In the rows, 128 means zero.
Known rows, with every step that occurs:
sigukek/gidol/bure: [ 81 152 132  75 160 127 119  96 157  85  98 125 137 149 124 118 107 148
 126 204 114 128 187 173 154 142 146  69 120 142 143]
gidol/sigukek: [124 140 147  98 143 126 138 145 127 131  93 142 157 147 133 123 130 147
  84 107 135 116 142 169 137 132  78 157 112 197 140]
gidol/tido: [154 127 152  71 150 124 106 151 124 106 100 128 154 142 135 100 104 135
   5 118 132 109 155 162 142 136 104 164 111 132 139]
zases/gidol/gafil: [126 120 109 105 141 128  76  94 119 107  98 136 113 138 142 112  97 146
 107 184 132 130 110 159 177 115  67 118 103  90 138]
gafil/gidol/sigukek: [107 143 154 144 151 126 135 111 123 101  97 144 140 133 144 124 140 138
  86 163 148 107 141 197 139  72 115 118 112 190 152]
zases/gidol: [125 112 126 125 138 128  89 127 146 105  90 135 129 129 133 134 105 146
 102 197 141 125 168 163 160 104 113 109  99 108 145]
tido/gidol: [134 128 149 145 145 119 118 172 151  99  93 147 126 133 127 166 103 133
 104  56 144 105 173  79 130 182 143 122 120 135 152]
tido/bure/gafil/gidol: [ 61 127 145 226 141 116 130 131 127 135 101 111 109 144 104 148 114 133
 134 173 203  83 120 106 127  80 147 110 135 125 130]
sigukek/gidol: [151 139 158 114 153 131 126 121 151  84  86 137 152 145 129 130 111 146
 110 192 149 133 173 149 140 139 152  73 119 126 179]
belazam/gidol: [147 109 166 139 147 126 137 127 166 110  85 125 126 133 141 132 123 125
 128 147 136 143 177  76 127  49 183 141 108 126 158]
zases/gidol/tido: [132 122 105  98 126 124  69 110 122  85  98 133 135 132 136  99  97 144
   4 192 137 126 151 192 165 115  87 116 102 109 134]
tido/bure: [102 131 134 161 127 117 119 161 140 127 101 120 133 149 109 150  99 139
 115 122 192  91 176  93 133 138 110 136 121 137 161]
tido/bure/gafil/gidol/sete: [ 58 145 155 190 133 107 138 119  96 120 108 107  88 128 107 125  72 127
 119 175 200  86 103 119 118  84  45 121 140 142 127]
bure/gafil: [127 116 169 120 158 126 136 165 153 158  89 120 126 154 119 144 115 138
 126 115 131 105 118 111 135 124 140 154 119 121 117]
gafil/bure/tido/gidol: [127 137 152 162 105 108 136 208 143  97 114 129 103 154 123 155 114 142
 184  83 175  93 146 131 131 163 171 102 156 110 135]
gafil/bure/tido/gidol/sete: [113 158 170 126  99 101 140 199 120  82 120 124  87 141 128 131  74 135
 170  84 170  97 129 131 122 171  61 113 164 126 128]
gidol/tido/bure/gafil: [ 90 132 118 142 125 112 113 143 109 139 104 105 124 160  98 113  94 144
  37 116 182  90 104 114 133 148  88 156 139 132 107]
belazam/gidol/tido/bure: [116 122 121 172 114 111 120 109 114  95 101 109 120 145 121  99 101 130
  44 147 187 117 161  88 134  70 156 139 121 134 148]
bobigas/gidol/zases: [142 119 142 127 149 126 130 153 137 110  99 146 148 113 124 102 130 135
  93 165 148 126 152 130 124 165 137 180 129 201 178]
sigukek/gidol/tido: [150 141 136  79 147 128 106 102 122  59  92 131 162 144 127  96 102 146
  11 189 142 135 155 184 144 154 128  86 118 128 168]
bobigas/gidol/sigukek: [135 129 147 121 146 131 152 152 116 125  93 161 143 122 114  95 143 144
  98 153 143 125 138 152 135 163 111 161 127 191 152]
tido/bure/gafil/gidol/belazam: [ 52 141 134 203 141 116 133  61  95 138 112 116 113 149  97 132 121 139
 148 162 181  78 106 111 195  72 123 104 142 127 107]
bure/tido/gidol: [120 129 148 146 116 114 131 177 151  97  92 137 116 139 119 149 101 140
 185  69 147  96 157 100 121 169 116 126 129 128 133]
gafil/bure: [147 133 173 122 147 120 125 192 146 118 114 122 128 154 137 145 122 131
 105 136 162 117 158 154 147 124 180 123 141 108 150]
tido/gidol/sigukek: [117 151 127 142 132 118 136 158 137 103  95 158 136 137 126 152 123 144
  85  45 143 106 145 134 134 188  96 125 121 210 141]
belazam/gidol/tido/bure/gafil: [ 90 119 118 183 119 110 128 110 113 129  94  99 103 150 101 110 104 136
  63 144 184 114 109  77 131  67 158 142 134 130 107]
bure/gafil/gidol: [108 118 172 164 167 123 134 131 139 129  91 123 117 137 129 139 125 128
 122 171 146 104 116 137 131  68 171 115 116 117 123]
gafil/gidol: [127 126 174 152 165 127 123 132 140  98  96 132 133 126 145 133 125 124
 103 176 148 109 169 155 141  72 171 113 105 119 161]

Rows:
[ 69 121 145  97 132 124 142 154 132 118 102 126 116 134 107  83 112 149
 208 190 114 110 164 133 139 146 130 158 138 132 118] : bobigas/gidol/bure/tido
[ 60 152 133  71 134 123 129  98 153  84  95 113 133 160 115 103 103 158
 206 217 114 116 171 185 148 126 114  74 128 133 124] : sigukek/gidol/bure/tido
[109 156 135 164  96 103 122 183 146  76 118 126 113 151 122 145 115 144
 165  87 176  94 130 151 122 176 151 123 159 187 139] : gafil/bure/tido/gidol/zases
[106 144 132 134 119 116 136 112 128 100 100 142 130 141 112 136 108 149
 196  55 128  95 145 113 191 163  91 127 133 134 112] : bure/tido/gidol/belazam
[ 77 123 147 100 157 122 133 105 163 108  99 113 116 137 138 118 113 129
 141 163 103 136 191 109 146  53 186 135 112 142 122] : belazam/gidol/bure
[ 84 126 133 190 134 116 130 162 139 163  96 110 113 157  96 154 105 146
 140 114 191  87 120  78 128 131 113 147 138 129 118] : tido/bure/gafil
[113 127 158 137 165 124 117 115 108 114  99 118 124 138 131 105 118 130
  27 174 139 102  98 157 142  82 147 127 117 122 117] : bure/gafil/gidol/tido
[ 41 126  99 110 146 122  90  96 147 135  97 114  98 149 110 125 101 154
 132 201 108 118 130 155 165 106 115 112 116 118  80] : zases/gidol/bure/gafil
[ 53 140 124 131 159 114 126 149 160 122 101 126  99 148 103 157 104 141
 137  60 114 101 132  94 140 180 152 123 133 147  82] : tido/gidol/bure/gafil
[161 113 148  95 148 128 121 160 106 100  98 146 144 119 119  72 117 133
  18 165 138 124 146 134 139 169 139 172 129 125 156] : bobigas/gidol/tido
[154 129 166 144 138 118 126 126 127 110 115 113  93 156 153 110 124 127
 139 153 157 142 108 109 160  62 204 120 136  80 146] : belazam/gidol/gafil/bure
[114 155 143 156 105 107 134 139 127  97 121 131 108 156 117 136 121 148
 196  70 155  91 132 128 200 156 137  99 164 112  98] : gafil/bure/tido/gidol/belazam
[154 115 149 117 163 132 127 143 106 123 102 148 119 123 125  84 119 133
 122 152 134 123 109 101 146 174 125 166 133 107 161] : bobigas/gidol/gafil
[ 88 121 138  86 165 129 130 146 131 115 105 139 126 128 114  95 117 140
 128 177 114 119 181 117 147 160 157 152 128 135 135] : bobigas/gidol/bure
[126 142 135 129 146 119 121 106 133 102 103 154 131 133 121 147 112 140
 116  42 128 101 160  92 205 179 119 122 130 139 129] : tido/gidol/belazam
[107 128 102 115 119 126  98 105 123 110  92 148 138 136 130 122 122 157
  80 183 145 132 140 197 159 109  60 110  99 174 130] : zases/gidol/sigukek
[127 146 159 111 121 117 123 165 112 127 120 109 111 171 139 102 112 146
 193 135 153 104  85 177 157 121 110 138 152  80 116] : gidol/gafil/bure/tido
[ 54 142 151  73 135 119 126 144 145 120 101 109 125 157 120 109 105 149
 196 142 100 100 169 157 145 115  98 154 120 138  94] : gidol/bure/tido
[ 84 130  77 153 102 112  68 106 105  92 107 120 118 142 109 107  86 150
  12 194 191 107 152 166 160 127  71 105 120 118 140] : zases/gidol/tido/bure
[ 61 130 106  89 143 124  81  99 143 100 104 124 117 140 129 125 100 150
 112 206 111 128 183 168 173 104 101 106 100 125 118] : zases/gidol/bure
[150 111 151 109 140 123 121 112 134  85  92 122 134 134 143  96 113 124
  29 145 130 141 159 121 139  62 166 147 108 129 144] : belazam/gidol/tido
[131 130 158 154 114 114 137 128 127 105 113 101  89 167 148  99 119 136
 217 166 156 130  91 131 146  47 174 122 147  74 125] : belazam/gidol/gafil/bure/tido
[146 142 137  96 154 133 113  89 124  87  96 137 135 147 135 107 105 145
 119 178 140 132 117 144 156 151 108  76 125 107 167] : sigukek/gidol/gafil
[138 130 154 126 117 123 136 173  96 118 120 127 104 146 125  74 126 143
 200 184 164 112  82 145 147 154 141 146 168  72 127] : bobigas/gidol/gafil/bure/tido
